Each row was made from one small tree. Brackets hold a mark, then the marks that hang from it, in the order of their numbers. Every link used is in the known rows. Write each row's tree.
In the rows, zero is written as 128.
Known rows:
(J_746 J_622): [147 124 131 137 106 110 132 120 127 137 132 108 148 107 127 137  73 136
 138 145 117 137 118 133 113 120 114 110 131 126 143  95 123 137 129 125
 121 122 118 148 104 162  92 159 120]
(J_622 (J_557 J_876)): [147 124 135 169 134 132 122  91 136 117 132 133 136 131 124 141 165 125
 134  79 106 117 130 143 135 117 129 152 133 125 121 114 104  98 108 130
 117  82 113  97 120 137 168  49 122]
(J_746 (J_818 J_249) (J_824 J_926)): [154 114 109 150 116 114  26 189 137 154 134 148 130 150 119 155 143 156
  83 143 104 147 190  78 124 103  21 147  66  98 141 153 133 150 110 152
 152 105 147 136 106 116 100  66 139]
(J_622 (J_557 (J_876 J_746))): [148 139 141 153 132 130 125  96 136 115 115 139 130 131 134 152 165 117
 133  73 115 123 116 131 134 131 136 144 137 138 133 106 102  94 110 131
 116  83 121 101 113 134 158  54 131]
(J_824 J_557): [142 131 123 126 117 120 142 152 137 158 124 129  97 146 139 161 117 131
 129 125 148 121 139 131 109 137 184 117 110 116 135 135 117 133 128 133
 120  83 146 136  98 120 127  96 146]
(J_557 J_622 J_818): [126 146  86 112 137 111 132 100 128 167 150 116 133 126 111 147  87 110
 105 126 166 129  95  80 113 138  79 172  92 151 150 128 134 100 148 132
 100 145  96 140 176 135  92 175 147]
(J_824 (J_557 J_818)): [150 150 107 125 117 117 147 142 124 179 134 111 121 153 127 161 122 112
 120 117 158 123 141  93 111 146 148 137  90 124 136 137 138 113 138 130
 116  80 137 136 116 123 113  95 152]
(J_663 J_69): [ 92 133 142 135 112 113 109 167 130 144 125  92 124 130 147 132 110 125
 102 153 136 131 104 134 127 148 132 134 122 146 122 151 127 143 111 141
 137 121 123 125  94 121 186 133 142]
(J_876 J_557): [133 124 132  67 157 158 121 121 127 137 147 129 109 123 114 120 117 160
 120 114 122 132 134 149 120 127 112 110 133 119 162 130 125 109 114 111
 142 107 144 112 126 122  80  61 113]
(J_876 J_429): [103 120 132  92 105 137 129 116 118 118 118 126 149 122 149 122 138 135
 110 133 106 136 123 145 129 120 156 131 152 139 133 143 115 123  72 119
 131 139 130  99 134 147 129  94 140]
(J_429 J_622): [ 82 123 130 131 115 114 126 136 150 152 121 116 129 111 119 137  83 148
 141 119 130 143 111  90  97 113 114 116 137 107 136 141 136 102 106 134
 136 118 139 112 132 115 135 111 137]
(J_557 J_876): [151 137 128 134 134 131 128 105 127 101 112 142 130 137 127 116 159 149
 123 109 118 133 114 145 165 127 177 142 122 112 102 134 108 148 109 125
 124 115  92 122 132 134 119 129 121]
(J_69 (J_663 J_249)): [146 108 138 151 153 133 151 131 164 133 131 131 135 104 130 119 115 153
 137 137 117 101 118 114  81  85 133 153 129 134 114 121 132 139 147 104
 118 161 102 115 193 120 125 121 144]
(J_746 J_818 J_824): [140 126 122 142 115 109  46 171 117 136 124 129 122 129 134 150 114 138
  99 160  83 145 165  70 141 113  34 100 107 100 143 123 122 158 133 149
 142 123 140 147 100 126 136  64 112]
(J_429 J_818 J_876): [ 88 135 120 119 149 133 118 132  96 149 171 116 108 148 119 125 120 127
 125 117 109 129  85 126 159 130  41 191 116 107 116  97 126 134 105  99
 153 133 115 126 133 110 122  63 117]
(J_622 (J_557 J_818 (J_876 J_429))): [138 138 121 150 123 134 127  77 118 132 137 116 165 132 120 140 170 110
 117  75 107 123 135 121 140 122 108 173 122 144 127 127 123  75  93 126
 115  84 104  80 141 153 153  35 138]
(J_622 J_557): [126 122 137 165 128 130 119 107 133 137 142 121 133 128 124 148 141 109
 137  94 112 115 143 134 108 120  97 137 135 134 141 111 117  85 120 132
 119  90 136 100 113 133 177  46 126]
(J_411 (J_622 (J_557 J_818))): [130 118 122 154 127 130 121 118 130 164 111 120 125 129  95 153  95 113
 152 124 122 136 129 119  84 125  61 160 124 153 125 100 124  82 116 106
  99  91 127 118 131 148 135  83 113]
(J_429 J_818 (J_876 J_557 J_746)): [ 92 151 130  60 168 153 121 133 100 159 163 130  88 140 121 135 114 146
 118 100 115 139  69 126 153 149  36 171 130 120 151  80 119 118  97  84
 161 113 135 121 125 103  73  16 120]
(J_69 (J_663 (J_249 J_818))): [136 112 132 178 153 130 156 129 168 135 134 109 129 109 128 120 118 147
 135 139 134 112 107 110  83  87 100 157 122 127 109 136 138 121 162 100
 111 166 100 124 189 126 119  98 144]
(J_69 J_663): [134 122 146 143 139 147 147 117 152 117 128 123 134 120 134 124 127 120
 117 147  96  96 116 107 107  85 109 131 127 131 128 127 142 130 151 122
 113 139 112 119 200 123 130 106 147]
(J_824 (J_746 J_622)): [117 119 136 135 124 112 127 125 120 155  96  96 132 128 168 152  76 128
 119 142 132 124 146 154 124 112 101  91 123 157 127  94 130 121 120 128
 140 123  81 159 117 152 107 126 141]
(J_876 J_429 (J_557 J_622 J_818)): [106 132 105  20 142 155 126  92 117 156 152 120 128 118 125 127  99 157
  87 118 126 144 106 130 110 126 109 147 133 148 180 143 116  86  74 105
 125 128 121  90 163 145  53  56 137]
(J_824 (J_746 (J_818 J_249)) J_926): [123 105 134 152 141 143  78 153 139 180  90 134 137 162 163 157 127 148
  86 120 163 119 181 129 126 115  57 132  81 145 110 163 145 118  81 144
 161  86  91 132 141 117 108  80 181]
(J_411 J_622): [126 109 131 131 126 131 122 135 136 144  92 134 106 127 107 139  84 141
 151 152 130 146 114 136  93 123 110 137 134 139 112 110 113 124 113 102
 106 117 124 141 127 138 110 141 110]
(J_429 (J_622 J_557) J_818): [ 77 118 140 147 127 120 119 130 155 161 161 100 116 130 114 135 107 111
 139 111 127 137 106  91  58 120   4 158 123  97 148 130 137  91  90 127
 142  98 139  93  97 111 170  23 130]
(J_411 (J_622 (J_557 J_818 (J_876 J_746)))): [145 130 125 148 127 129 126 105 134 149  90 132 124 131 100 153 110 122
 148 111 122 140 111 119 100 131  93 163 124 155 115  97 113  88 108 104
  94  82 112 118 128 148 122  94 114]
(J_746 (J_824 (J_557 J_818))): [135 143 101 140 112  98  98 170 113 159 132 121 115 145 126 173 136 125
 103 134 118 137 173  87 124 120 103 122  97 116 152 120 146 135 148 133
 127 109 150 145 112 123 105  80 123]
(J_876 J_429 J_746): [108 150 149  63 102 133 138 122 129 118  89 140 140 116 165 144 141 126
 109 120 121 148  93 124 126 148 163 121 164 162 151 118 112 119  79 116
 131 137 143 106 124 145 104  97 156]
(J_824 J_557 (J_746 J_818) J_926): [123 113 147 151 133 132 102 161 137 209  69 130 108 174 183 189 106 146
  92 116 185 109 187 119 117 143 122  91  88 134 105 165 135 130  81 150
 153  42 103 142 123 108 120  47 196]
(J_622 (J_557 (J_876 J_429 J_746))): [131 132 144 137 119 134 125  91 133 109 113 137 139 128 140 150 169 124
 125  78 106 129 117 140 132 126 148 146 151 143 134 114  96  95  81 125
 118  87 119  84 115 141 159  34 138]

Which tree is each row?
[109 108 148 162 132 127 116 124 125 177  82 123 148 138 166 163  93 144
 101 121 170 118 172 151 123 123  90  96 117 159 110 122 156 120  86 132
 149 106  77 144 149 141  79 130 171] => (J_824 (J_746 J_622) J_926)
[ 94 120 132 159 119 117 122 112 156 144 121 120 136 117 113 146 108 145
 144  88 116 135 113 101  99 105 116 137 142 105 136 133 120  85  95 136
 128  83 127  89 131 118 168  58 132] => (J_429 (J_622 (J_557 J_876)))
[ 97 117 120 180 131  93 126 181 157 166 138  74 121 118 143 128  98 171
 130 140 185 156  90 138  94 148 122 175 115 137  97 166 120 131 126 112
 133 152 107 134  81 132 168 122 140] => (J_663 J_69 (J_249 J_818))
[191 116  98 140  80  81  50 197 137 167 142 110 121 132 130 179  75 154
 103 169  83 154 174  93  96  93  53 118  60  87 171 101 102 162 134 142
 131  85 151 173  34 146  83  62 119] => (J_746 J_622 (J_818 J_249) (J_824 J_557))
[110 142  91  81 158 152 114 121  90 171 165 121 124 136 101 135 107 166
 121  87 108 133 113 126 171 114  86 181 111 122 142 101 127  82 117  97
 146 104 131 113 164 113  68  50 122] => (J_429 (J_876 (J_557 (J_818 J_249))))
[ 72 125 131 108  98 128 128 108 130 144 127 107 160 112 133 140 114 130
 118 114 106 142 122 106  98 111 113 145 157 131 149 141 129  73  57 131
 130 108 136  73 143 146 149  44 151] => (J_876 (J_429 (J_622 (J_557 J_818))))
[134 142  97 122 141 108 138 118 133 186  93 112  96 165 166 184  96 133
  91 111 182 119 125 126 126 131 170 134  71 150 123 133 115 111 121 134
 115  86  60 155 137 124  98  98 173] => (J_824 (J_557 J_622 J_818 J_876) J_746)
[127 140 108 128 131 115 143 147 120 200  99  98 112 164 172 179 106 108
 107 115 170 114 167 113 118 136 132 114  83 155 126 127 145  99 130 136
 131  78 100 149 122 122 117  68 172] => (J_824 (J_557 J_818) J_746)
[137 147 119 118 137 108 105 111 145 114  92 169 101 129 133 162 124 161
  92 110 155 145  77 114 144 135 166 149 117 134 138 118  90 155 113 127
 111 138  85 143 150 123  73 169 142] => (J_557 J_622 (J_876 (J_746 (J_824 J_926))))
[147 133  86  54 163 142 117 117 134 162 175 123 110 128  97 135 101 155
 104 112 147 139 119 120  96 120  73 174  84 135 185 132 124  86 129 114
 120 122 127 120 149 123  39  86 129] => (J_876 (J_557 J_622 (J_818 J_249)))
[104 107 119 146 124 118 107 147 171 148 173 106 117 144 100 128 143 130
 132 101 116 144 107 110  60  98  19 211  84  88 149 141 123  94  78 127
 141  91 132  89  85 110 149  15 131] => (J_429 (J_622 (J_557 J_876)) (J_818 J_249))
[109 145 136  98 104 117 113 123 130 103  78 148 138 119 146 140 152 159
 102 106 103 159  95 112 151 121 183 131 149 122 133 125 108 138  68 124
 133 122 117 105 127 136 102  91 134] => (J_557 (J_876 (J_429 J_622) (J_746 J_824)))
[133 118 104  91 128 123 116 101 145 108 139 141 109 135 130 121 138 156
  92 127 131 144  64 161 126 114 151 201 102 123 131 149  75 154  68 117
 112 149  71 114 138 138  99 130 139] => (J_557 J_622 (J_876 (J_429 (J_818 J_249))))
[110 111 121  81 109 140 117 140 127 125 155 117 133 141 138 111 167 123
 100 140 106 143 119 152 102 114  86 185 115 129 146 147 118 133  62 112
 140 144 131  97 104 141 113  68 138] => (J_876 (J_429 (J_818 J_249)))
[151 127 124 162 106 107 135  98 123 162 150  92 168 112 115 153  84 110
 139 114 110 128 137 119 102 120  61 131 123 144 153  85 130  94 132 129
 109  98 119 127 105 167 113 105 124] => (J_746 (J_622 (J_557 J_818)))
[136 109 135 159 127 134 117 111 140 136  95 137 111 130 105 147 109 136
 154 123 112 139 115 147  98 119 112 153 134 137 110 102  99 103  98 107
 101  84 113 117 118 143 141  83 105] => (J_411 (J_622 (J_557 J_876)))
[144 137  62 109 133 108 120 119 144 169 171 117 133 134 103 148 106 118
 103 125 161 135 104  92  95 116  76 217  57 152 162 137 127  91 151 130
  99 144 103 138 158 134  71 169 150] => (J_557 J_622 (J_818 J_249))
[158 151 126 122 108 110 134 123 139 150 122 117 147 118 131 168 110 111
 130 104 131 142 107 104 100 141  88 141 116 158 170  76 121  94 135 124
 117 106 143 137  95 152  79 119 144] => (J_876 (J_746 (J_622 (J_557 (J_818 J_249)))))
[107 103 152 178 132 128 114 116 130 181  88 118 149 139 164 173  99 137
 107 107 156 113 179 154 115 117  75 102 121 161 118 115 147  99  81 133
 146  85  82 132 141 141 101  90 171] => (J_824 (J_746 (J_622 J_557)) J_926)
[135 123 131 125 125 125 110 159 132 188  85 108  91 165 186 178  86 127
 106 136 148 115 161 120 117 131 130  85  90 134 121 135 113 127 114 146
 142  67 107 157  88 118 147  37 170] => (J_824 J_557 (J_746 J_818))
[148 128 103 159 129 126 118 115 132 155 167 108 154 139 104 152 157  97
 127  84 118 120 153 106 100 115  53 190  91 146 151 122 135  56 131 134
 115  87 136  97 122 136 144  48 137] => (J_622 (J_557 (J_818 J_249)))
[140 112 109 154 125 127 114 126 138 164 119 122 125 133  91 152 105 118
 150 126 119 141 130 124  73 115  60 183 107 149 128 103 119  78 114 106
 100  88 127 119 119 143 123  85 116] => (J_411 (J_622 (J_557 (J_818 J_249))))
[105 153 123 113 125 121 131 124  99 152 117 129 130 119 133 160  79 147
 136 104 114 138  79 117 172 134 127 143 147 135 132  61 110 113 119 105
 137 118 123 142 144 131  84 116 133] => (J_429 (J_876 (J_746 J_622)))
[131 131 136 104 122 139 127 108 121  96 121 135 134 140 137 104 173 142
 105 121 104 137  98 154 157 125 153 161 131 114 108 146 107 155  63 114
 136 131  94  99 123 144 122  88 129] => (J_557 (J_876 (J_429 J_818)))
[158 161  99 108 125 106 149 121 143 168 113 136 103 149 132 175 111 127
 107 103 177 131  88  92 120 159 191 155  86 133 141 130 104 124 130 129
  98  85 106 145 134 124  83 129 163] => (J_824 (J_557 J_622 J_818 (J_876 J_746)))
[126 125 111  96 123 126 122  85 137 102 113 149 116 122 138 130 122 163
  95 122 129 139  70 157 144 120 200 166 130 130 125 144  73 143  76 120
 105 146  68 117 161 144 104 147 140] => (J_557 J_622 (J_876 J_429))
[110 117 140 152 138 132 127 161 134 199  73 133 106 171 178 189 124 143
  95 103 192 107 187 144 111 135 161  99 100 148 108 156 147 119  85 139
 149  65 100 138 135 107 103  73 193] => (J_824 J_557 J_746 J_926)
[ 42 130 118 122 135 120 116 144 119 173 160 105 110 133 111 132  74 145
 139 112 111 144  67  89 127 116  26 181 127  87 121 110 134 106  79 106
 161 116 126 110 144  96 131  46 127] => (J_429 J_622 J_818 J_876)
[128 129 112 124 138 112 133 131 141 165  81 124  73 161 180 181  96 147
  97 115 174 120 122 156 122 125 202 117  93 142 118 127  89 134 110 133
 116  87  66 158 125 116 115  99 169] => (J_824 (J_557 J_622 J_876) J_746)
[107 108 111  13 145 160 110 122 138 139 180 124  95 129 127 116 123 161
  84 133 121 150  98 171  78 113  77 179 115 125 190 145  93 114  55  98
 139 137 130  92 116 131  57  24 130] => (J_876 (J_429 (J_818 J_249)) (J_557 J_622))
[139 110 147 157 117 119 108 157 134 216  72 118 120 161 183 194  71 151
  96 127 173 112 178 127 108 136 104  78  92 133 115 142 132 134  79 148
 149  43  94 157 103 131  95  67 190] => (J_824 J_557 (J_746 J_622 J_818) J_926)
[146 119 125 170  96  88  92 173 121 171 118 128 129 128 128 186  92 154
 105 141 122 140 180 112 107 113 104  93 109 108 152 103 140 158 117 134
 131  97 138 158  92 139  59 114 132] => (J_746 J_622 (J_824 J_557 J_926))
[ 88 126 123 156 116 114 128 115 147 170 138 100 149 114 109 151  93 121
 143  95 125 133 126  70  82 113  69 144 128 119 146 130 145  57 109 139
 126  84 139  91 142 119 157  59 140] => (J_429 (J_622 (J_557 J_818)))
[140 125 121 193 104  94  82 130 114 171 139 117 167 117 108 178 110 125
 105 117 105 135 187  94 109 108  22 120 113 134 158  91 159 111 119 135
 127  99 130 131 122 156  82  83 122] => (J_746 (J_622 (J_557 J_818)) (J_824 J_926))
[113 162 114  70 143 139 129 112  86 172 139 123 130 118 115 154  74 161
 127  88 115 142  84 107 171 143  92 145 139 142 158  64 125  87 118  92
 141 102 132 129 155 130  43  69 127] => (J_429 (J_876 (J_557 J_818) (J_746 J_622)))
[148 116 141 148 102 114 129  93 127 131 144 101 151 116 129 139 108 125
 131 122  94 133 115 154 112 115  89 138 136 123 141  93 104 123  91 123
 120 103 103 115  91 167 121  79 119] => (J_746 (J_622 (J_557 (J_876 (J_429 J_818)))))
[114 141 156  64  93 121 139 123 124 130 113 113 142 111 160 140 116 114
 107 143 117 153  76 127 102 152  92 132 153 151 162  96 114 142  65 108
 135 142 133 120  88 164  77  98 147] => (J_876 (J_429 J_818) (J_746 J_622))
